Each row comes from the steps of one path. Every step used is in the known rows, and no mark comes twice. Write the path behind each row, first mark first.
In the rows, 128 means zero.
Known rows
leges/tigu/lalo/bomad: 117	169	154	198	115	125	155	115	158	89	128	101	165	158	142	178	150	125	84
leges/bomad/lalo: 114	187	137	125	83	116	118	117	113	86	110	127	156	128	122	185	167	138	113
zotilo/bomad/leges/tigu: 128	187	233	163	72	110	153	125	173	109	138	98	199	143	158	182	148	159	122
bomad/lalo/tigu: 125	174	150	173	47	138	128	99	143	123	108	118	162	126	112	183	151	153	97
lalo/tigu/leges: 115	168	182	157	66	141	163	85	123	116	115	138	190	143	92	165	126	137	100
lefiga/bomad/lalo/tigu: 133	199	151	142	78	110	130	85	179	119	131	143	168	107	133	171	157	117	112
lalo/tigu: 121	185	190	181	65	136	140	112	131	123	104	122	182	157	88	183	123	143	109
lefiga/bomad/leges/tigu/lalo: 147	196	193	137	106	110	149	82	187	97	160	125	176	129	131	170	160	90	132
leges/tigu/lalo/bomad/zotilo: 104	157	163	187	132	119	159	120	158	84	121	104	167	120	159	153	120	146	76
leges/tigu/lalo/bomad/lefiga: 142	183	175	209	123	151	139	123	169	93	147	118	192	141	133	173	141	124	103
tigu/lalo/bomad/zotilo: 97	158	160	156	118	108	147	112	139	97	127	120	185	155	131	161	92	133	72
lalo/bomad/zotilo: 82	172	206	174	102	111	147	127	126	91	107	122	191	129	141	157	106	146	91
leges/tigu/lefiga: 130	218	187	178	120	159	159	104	147	104	105	132	168	155	120	190	134	151	123
leges/bomad: 108	198	176	133	102	112	129	128	102	90	107	132	175	157	99	185	141	125	124
lalo/bomad/zotilo/tigu: 75	197	172	211	87	122	160	145	131	93	99	113	196	114	117	148	96	166	103
lalo/tigu/lefiga/bomad/zotilo: 123	206	188	110	136	129	157	76	192	129	128	174	191	125	123	164	81	127	125
leges/bomad/lalo/tigu/lefiga: 131	172	123	102	86	158	128	86	164	125	122	154	151	150	118	204	144	144	120
lefiga/bomad/lalo/tigu/leges: 129	177	146	118	79	115	154	57	170	111	141	160	176	97	135	155	158	111	102

Which path is each row?
136	169	187	125	92	160	141	103	130	108	139	166	206	124	92	164	133	122	135 -> lalo/tigu/leges/bomad/lefiga
126	221	159	137	98	94	128	90	151	96	128	141	174	115	134	171	158	112	113 -> lefiga/bomad/lalo
102	207	124	181	100	121	161	123	122	104	106	112	179	135	73	149	76	166	97 -> bomad/zotilo/tigu/lalo
133	212	239	157	91	114	146	97	174	91	139	126	184	105	144	168	172	102	150 -> lefiga/bomad/leges/tigu
102	192	97	138	68	132	154	108	111	79	112	136	164	104	104	158	161	152	114 -> zotilo/tigu/leges/bomad/lalo
129	195	179	152	88	164	148	89	155	138	114	148	181	183	87	198	103	144	118 -> lalo/tigu/lefiga
126	207	139	215	95	148	141	132	156	105	146	125	210	163	81	169	103	133	112 -> zotilo/tigu/lalo/bomad/lefiga
121	154	141	149	49	144	152	74	135	115	117	136	170	114	118	164	152	148	87 -> bomad/lalo/tigu/leges
83	211	152	158	101	117	149	149	107	83	92	124	179	104	92	153	104	167	131 -> leges/bomad/zotilo/tigu
69	178	166	188	86	128	183	120	124	82	110	130	204	104	120	131	99	161	91 -> lalo/bomad/zotilo/tigu/leges
130	240	186	120	140	117	150	78	164	110	135	170	190	173	111	186	111	101	133 -> tigu/lefiga/bomad
106	222	206	133	132	86	148	106	138	94	117	148	194	104	128	146	105	122	119 -> lefiga/bomad/zotilo
137	242	190	149	152	130	162	88	182	98	129	156	173	139	141	180	140	112	138 -> leges/tigu/lefiga/bomad
96	186	188	121	119	106	136	133	101	84	99	135	179	116	116	161	113	148	118 -> leges/bomad/zotilo
136	182	172	178	113	137	128	115	151	106	153	134	209	177	104	179	111	112	101 -> tigu/lalo/bomad/lefiga
105	178	171	111	103	118	154	102	93	78	117	149	182	146	104	169	142	120	115 -> tigu/leges/bomad
141	230	150	140	133	130	150	74	195	97	131	153	153	106	163	180	167	124	125 -> leges/tigu/lefiga/bomad/lalo
